Each row comes from the steps of one walk. Every step used is in the known rows, and no mark comes twice. Write the walk behind each row, first mark first.
In the rows, 128 means zero.
Known rows
kanel-supu: [127 113 103 107 132 105 177 120  90 100 143 105 104 115 140 143 150 134
 120 143 163 134 163 124 138 157 150  84 159 119 126  83 120 122 139  88
 128 117 130 113 123]
dogu-bugav: [181 136 139 126  94 118 122 155  98 151 139 157 116 126 122 154 130 118
 130 154 125 150 137 160 129 117 127 108 121 118 138 174  92 105 142 125
 179 109 129 119 129]
gugef-vorot: [114 116 103 127 142  98 106 112 126 137  98 117  80 120  95 197 101  71
  67 117 103 156 135 121 125 122 139 165 132 168 115  90 107  96 137 117
 135 112 130 123 123]
kanel-supu-bugav: [142 112  90 111 123 152 180 149 113 126 127 224  92 156 134 172 163 144
 113 130 152 114 161 143 122 167 139  92 140  78 122 144 107 125 120 114
 132 114 124 122  91]
gugef-sozomi-bugav-dogu-sosuzus: [122 108 101  88  92 119 127 145 107 145 163 117 128 174 111 160  85 142
 114 116  93  79 133 157 105 111 113  85 113  97 128 128  84 147 200  95
 162 129 124 164 142]
sozomi-bugav-tave: [161 114  69  78 124 144 102 163 167 119 154  85 153 119 136 169 101 130
 151 172  93 154 123 150 130 119 119 186 138 104 113 125  39 103 133 131
  89  77 132 149 107]
vatugak-supu-bugav-pomu: [110 104 117  97  99 150 150 116 191 132 117 212  98 136 153 177 156 121
  92  76 126 100 107 157 126 146 141 115 110  88 142 163 103 159 119 109
 199 103 122 138  78]
gote-supu-bugav-vorot: [ 84 126 119 105 133 166 124 159 157 163  75 219 110 116 156 150 132  86
  93 114  97 113 149 132 156 185 138 148 139 101 115 153 113 175 139 123
 158 133 139 120  58]
tave-bugav-pomu-sosuzus: [158  90 139  95 141 189 148  73 168 144 110 169 115 115 177 188 122 143
  96  63 106 126 110 142 127 171 150  94 115 127 127 113 105 198 147 132
  84 117  92 134  94]
kebe-bugav-tave: [156  92  81  88 140 171 137 150 163 129 131 156 158 131 118 182  87 108
 158 164 102 165 106 156 117  98 110 166 158  99 110 115  43 101 125 127
 108  78 125 155  94]
gugef-sozomi: [128 136 122 142 100  99 121 113 125 127 137 143 155  89  98 155 117 168
 126 118 115 102 117 139 123  79 126  91 118  85 126  98 109 172 158 110
 110 126 125 138 163]
debi-sosuzus-pomu: [130 112 174  95  98 136 153  56 213 106 111 133  92 151 151 137 123  72
  90 131 129 110  80 100 135 143 179  82 111 128 172 128  92 146 118 128
  95 121 146 105  84]
vorot-gugef-supu-bugav-tave: [155  95  70 109 131 178 147 122 159 130 120 190 146 140 108 226  95 106
 160 133 151 131 121 160 107 112 112 197 133  81 111 167  34 125 124 121
 100  56 128 154  61]
dogu-bugav-sozomi: [139 130 166  98  83 135 120 137 116 175 125 152 173 144 122 124 138 149
 146 137 107 105 132 174 138 132 103  57 118 110 140 151  49 116 177 106
 129 105 102 150 150]
kanel-supu-gugef-sozomi: [150 132 114 128  94 101 140 105  99 120 128 179 151  94 111 180 131 163
 104  74 124 131 124 139 125 126 125  80 132  66 127 105 123 169 158  98
 115 106 140 102 141]
sosuzus-pomu: [113 112 150 106 117 114 130 102 195 103 106 132  88 128 151 143 123  97
 109 159 134 144  91 103 151 124 140  82 120 144 153 127  92 139 117 129
 128 110 123  94  77]
vorot-gugef-sozomi-bugav-dogu: [154  88  94 102 121 122 134 165  88 145 180  96 132 136 127 195 101 154
 118 144 113 112 152 166  90  89 136  93 126 100  89 119 120 161 156  99
 130  94  81 141 160]
vatugak-supu: [112 123 124 165 116  80 155  98 124 106 140 114 105 107 149 145 142 134
 138 155 120 116 131 135  83 110 150 191 111  97 136 124 113 140 145 117
 169 126 131 130 103]
vorot-bugav: [137 102 123 162 168 124 156 138 101 145 136 117 107 162 110 178 115 119
 112 140 113 110 185 143 101 164 124 128 120 124 136 103 122 137 105 114
 153 128 138 120 142]
kanel-supu-sosuzus-pomu: [134 115 142  86 118 155 153  93 191 105 112 168  78 132 150 151 125 109
  93 131 147 187  99 102 143 169 138  64 129 115 176 112  83 150 147 111
 110 119 139  83  53]
dogu-sosuzus: [112 130 131 114 102 121 125 114 128 135 126 132 126 168 109 125 106 108
 121  99 104  98 115 131 125 139 109 113 110 119 153 132  95 133 178 113
 160 138 150 154 119]
gugef-vorot-bugav: [127  95 106 161 177 106 140 128 101 151 116 110  73 157  85 225  97  78
  69 132  97 129 189 137 101 158 131 155 123 151 129  76 109 114 112 107
 157 115 142 117 139]
gote-supu-gugef-sozomi: [143 131 125 146  93 118 118 116 108 133 114 184 157  90 123 172 129 156
 111  76  95 123 111 144 125 132 126  97 126  75 125 134 107 172 172 105
 109  94 139  82 123]
vatugak-supu-kanel: [130 152 137 142 124 102 139  99 161 171 100 167 146 130 165 141 135 144
  98 122 132 184 124 135  91 161 127 177 100  79 148  88 115 156 164 130
 170 134 133 128  57]
vorot-gugef-sozomi: [148 120 139 164 111  92 126  94 105 136 138 123 160  91  92 182 119 119
 133 101 118 123 115 137 101  81 132 102 107  88 126  89 130 194 146 105
 106  78 106 135 171]
kebe-kanel: [149 152 136 117 141 145 150 115 138 138  95 146 169 127 112 113 131 110
 128 106 108  92 134 138 109 137 109 145 122  97 115 203 128 126 123  94
 111 133 147 140  95]
tave-bugav: [144  87 149 121 129 151 175 156 107 127 102 114  98 119 127 175  96 125
 116 133 112 132 158 145 132 150 125 122 136 127  85  99 116 139 138 140
  78  97 127 120 131]
sozomi-bugav-dogu-sosuzus: [124 105 102  83 101 130 129 151 109 143 159 111 121 187 121 150  92 127
 113 119  99  87 136 154 106 129 113  98 116 113 128 139  88 132 191 101
 168 130 124 162 128]
supu-vatugak: [121 148 141 137 130 146 121 120 171 161 154 188 160 137  96 143 136 133
 175  55 120 174 111 129 126 172 124 106 112 109 129 144 110 108 120 147
 118 163 134 162 109]
gote-supu-bugav-sozomi: [104 112 140 107 103 177 139 145 134 168 101 203 162 158 141 129 159 160
 140 120 101  71 133 166 138 172 113  62 123  91 127 159  43 130 176 106
  91  98  97 133 109]
gugef-supu-sosuzus: [145 122 120 130 122 205 137  85 142 142 127 187 104 135 114 157 108 156
 132  84 157 192 117 142  95 149 126 154 126  88 157 151 100 156 169 107
 107 151 149 111  67]
gote-supu-sosuzus-pomu: [125 114 151 105 120 172 132 106 199 117  99 173  83 130 163 144 125 105
  98 132 119 179  87 105 146 174 139  80 122 124 176 139  66 153 164 119
 106 108 137  63  34]
gugef-sozomi-bugav-dogu-sosuzus-pomu: [111  99 131  81  89 105 128 112 179 113 132 125  90 157 138 166  93 112
  97 151 110 105  94 125 134 108 129  48 109 118 153 126  60 155 171 104
 151 110 120 121  90]
debi-gote-supu: [132  93 102 128 131 148 153 158 113 116 121 138 130 115 152 102 150 106
 126 181 110 117 137 134 154 180 198 123 117 124 136 117 100 119 161 101
 109  89 128  89 121]
supu-gugef-sozomi-bugav: [175 126 107 125  85 105  86 152 124 125 159 109 118 105 138 160 142 174
 116 133  73 162 127 153 113 125 143 121 118  73 120 126 114 150 137 122
 108 109 126  99 153]
sozomi-bugav-vorot-gugef-supu-vatugak: [116 115 133 156 129 143 119  85 163 161 154 153 124 115 100 187 125 101
 192  63 141 207 118 144 105 164 156 149 112 102 117 148 111 144 116 120
 127 140 124 148  83]
vatugak-supu-bugav: [133 119 105 155 113 135 164 135 135 128 124 232  94 146 140 173 158 144
 124 141 122  99 138 152  84 133 138 166 108  63 128 172 100 139 124 134
 161 119 124 134  78]

Which walk is each row?
[162 120 117 108 118 131 155 118  93 118 116 182 125 134 149 165 148 120
  98  69 143 168 139 129 128 195 126 114 150 102 129 140 148 123 127 110
 135 100 150  78  92]  kanel-supu-gugef
[153  98  71 106 168 144 129 137 143 143 112 138 142 147  93 247  68  74
 101 118  97 142 152 145 114 150  97 203 136 123 121 106  42  97 124 117
 120  66 155 140  94]  supu-gugef-vorot-bugav-tave
[125 122 135 162 107  91 133  98 124 146 118 166 148  83 103 201 121 102
 116 100 106 115 122 142  95  94 138 137 104  65 125  98 128 222 149 104
 138  87 111 147 138]  vatugak-supu-bugav-vorot-gugef-sozomi
[101 131 122  88 122 125  87 159 163 148 116 103 105  99 157 129 123  98
 100 146  79 156 146 129 151 157 148 165 134 117 116 112 135 166 125 126
 155 149 135 132 109]  sozomi-bugav-vorot
[111  95 132  75  98 117 130 118 180 114 129 121  81 169 149 157  96  98
  98 154 115 115 100 122 135 126 131  61 113 133 153 136  67 141 160 109
 156 112 120 116  77]  sozomi-bugav-dogu-sosuzus-pomu
[139  92 106 172 165  98 145 115  95 145 110 139  71 155  99 245 103  73
  61 106  88 142 181 143  80 174 132 184 118 132 131  97 115 118 113 107
 175 105 151  98 115]  vatugak-supu-gugef-vorot-bugav
[143  96 109 159 171 115 133 126  97 155 106 144  79 163  90 239  97  72
  58  97  91 146 182 140  97 182 122 162 123 142 128  97 119 113 106 110
 162 106 151  99 121]  supu-gugef-vorot-bugav
[119  85 118 101 105 172 149  95 181 139 111 201  95 140 137 200 142 100
 104  60 160 120 106 161 127 143 144 103 118 102 133 170 110 170 109  98
 180  81 111 127  76]  vorot-gugef-supu-bugav-pomu
[163  88 119 119 138 196 142  46 170 149 118 217 109 133 173 208 141 134
 111  52 133 127  99 148 101 160 160 112 105 106 142 153 104 207 131 119
 110 106  82 134  67]  vorot-gugef-supu-bugav-pomu-sosuzus
[131 102 139 129 146 133 147 118 117 155 102 163 118 123 132 190 134  32
 109  96 132 152 148 127 113 170 142 146 124 111 121 116 160 189 109 111
 145  73 111 133  99]  kanel-supu-bugav-vorot-gugef
[119 138 125 123 135 129 156 114 142 142 164 174 142 126 103 151 153 136
 170  67 147 178 135 126 132 191 140  74 133 102 128 114 106 105 127 121
 118 157 135 152 106]  kanel-supu-vatugak
[127  80  99 113 169 147 174 163  78 158 155 136 126 181 114 201  82 136
 105 130 135  76 190 161  90 129 114  99 133 126 101 123 124 138 136  99
 164 122 106 145 143]  vorot-bugav-dogu
[163 119 140 134 119 198 131  82 131 162 119 190 105 126 113 186 102 101
 130  77 152 215 121 148  90 156 129 166 120  88 157 156 106 179 168 102
 133 120 142 113  61]  dogu-bugav-vorot-gugef-supu-sosuzus
[111 101 143 119 137 134 129 118 114 179  99 142 147 169 101 182 116 117
  97  97  83 103 161 160 116 178 100  96 119 127 135  98  69 119 151  97
 116 105 117 133 145]  supu-gugef-vorot-bugav-sozomi
[ 93 111 152  89 135 149 142 153 147 152  73 138 111  96 139 160  86  81
  89 116  98 135 158 130 162 167 127 153 141 126  91  92 137 179 136 133
 126 133 142 138 101]  tave-bugav-vorot
[110  96 135 112 138 126 146 114 101 167 105 134 139 164 104 188 122 119
  93 104  96 102 173 159 116 186 109  79 128 124 134  81  66 117 155  82
 119 100 117 130 143]  kanel-supu-gugef-vorot-bugav-sozomi
[130 118 128 142 112 101 141 105 114 143 119 164 146  87 100 200 122 102
 112  97 122 119 134 138 114 111 139 101 117  70 122  84 131 213 147  94
 122  85 111 140 144]  kanel-supu-bugav-vorot-gugef-sozomi
[139 107 148 134 140 115 107 124 128 152 120  85 120 109 141 170 125  34
 118 118 101 178 138 127 112 155 149 171 115 127 120 105 164 188 111 121
 139  76 108 130 124]  sozomi-bugav-vorot-gugef
[175 119  70  85 107 136  97 154 163 122 149 115 169 107 125 192  99 145
 143 143  82 154 112 156 126 110 113 174 134  75 112 124  39 124 143 125
  83  69 137 142 115]  supu-gugef-sozomi-bugav-tave
[119 122 110  91 108 126  94 161 154 145 110 140 128  82 152 136 126 106
  90 139  64 152 138 139 156 169 171 152 122  85 120 105 126 183 147 111
 139 125 142 113 118]  debi-gote-supu-gugef-sozomi-bugav-vorot
[106 100 143 132 132 119 139 107 113 169 102 137 140 161 107 188 120 120
  99 109  81  97 162 162 100 170 108 116 112 117 136  96  64 123 156  92
 131 103 117 135 137]  vatugak-supu-gugef-vorot-bugav-sozomi
[178 126  93  85 113 146 122 156 144 140 136 150 168 122 115 188  89 105
 152 159 120 146 120 161 136 106 100 165 135 107 124 158  24  94 147 130
 130  70 142 156  98]  dogu-bugav-tave
[115  87 132 117 138 144 140 129 111 172  97 148 150 165 108 170 125 108
  95 120  78  96 166 164 125 195 132  94 112 124 139  91  60 115 161  87
 108  90 117 125 147]  debi-gote-supu-gugef-vorot-bugav-sozomi
[133  90 169 133 148 132 145 121 116 157  90 108 123 107 130 193  99  21
 110  99 112 163 146 127 116 163 134 163 122 135 103  93 166 197 119 123
 120  63 111 133 118]  tave-bugav-vorot-gugef
[138 107 160 108 109 164 131  74 197 131  98 180  70 125 142 186 102  71
 106 127 149 209  90 119 128 146 142 109 114 115 172 151  77 176 145 109
 140 106 134  85  30]  dogu-bugav-vorot-gugef-supu-sosuzus-pomu
[126  92  87 109 130 152 180 161 101 148 148 212 117 170 135 198 113 153
 114 131 141  71 159 165  77 108 124 128 124  85  95 172 108 141 148 112
 169 118  97 153  97]  vatugak-supu-bugav-dogu
[125 103 146 143 145 145 132 125 124 164  92 165 123 121 141 186 132  26
 111  97 112 148 139 129 117 175 141 158 118 118 120 134 149 193 120 117
 142  66 108 119  87]  gote-supu-bugav-vorot-gugef
[148  96  71 120 161 127 139 125 142 134 116 135 135 139 100 252  72  78
 104 126  93 137 153 150  99 145 106 225 132 112 125 104  38 102 129 115
 133  66 156 140  86]  vatugak-supu-gugef-vorot-bugav-tave
[ 85 120 113 106 126 162 130 125 165 155  83 219  97 121 133 168 114  98
 106 114 135 124 145 140 140 149 138 168 134  92 114 156 120 179 122 116
 166 150 139 139  61]  gugef-supu-bugav-vorot
[113  87 104 109 129 134 148 137  83 161 122 151 109 202 107 207  73  87
  77  80  91  81 159 152 101 169 105 105 122 129 130 134  81 130 196  86
 187 110 142 130 101]  gote-supu-gugef-vorot-bugav-dogu-sosuzus
[151 114 163 137 132 117 118 120 110 167 106 130 131 110 128 183 117  17
 118 108 118 171 137 135 118 147 136 154 113 130 129 130 152 179 120 117
 169  70 112 133 116]  dogu-bugav-vorot-gugef
[124 125 144 148 114  96 117  98 122 147 118 133 162  78  98 182 109  96
 116  92 110 126 118 133 115  96 132 116 111  87 124  84 139 216 148 104
 123  91 113 145 157]  bugav-vorot-gugef-sozomi
[151  92  63 100 168 136 146 132 130 133 117 131 134 143  96 252  74  77
  98 124 107 143 163 145 118 161 104 190 147 119 120  90  43  98 127 103
 119  64 157 135  90]  kanel-supu-gugef-vorot-bugav-tave
[147 131 128 126 132 212 131 132 133 154 117 188 124 129 143 131 133 139
 116  87 105 179 120 131 121 200 126 124 129 101 158 146  86 149 193 113
  96 125 148  84  65]  gote-supu-sosuzus
[133  83 126 176 127 126 149  58 102 118 130  95  93 116 116 193 111  95
 161 126 185 158 128 145  86 100 160 170 128 123 118 142 126 161 124  91
 129  84 111 107  98]  vorot-gugef-supu
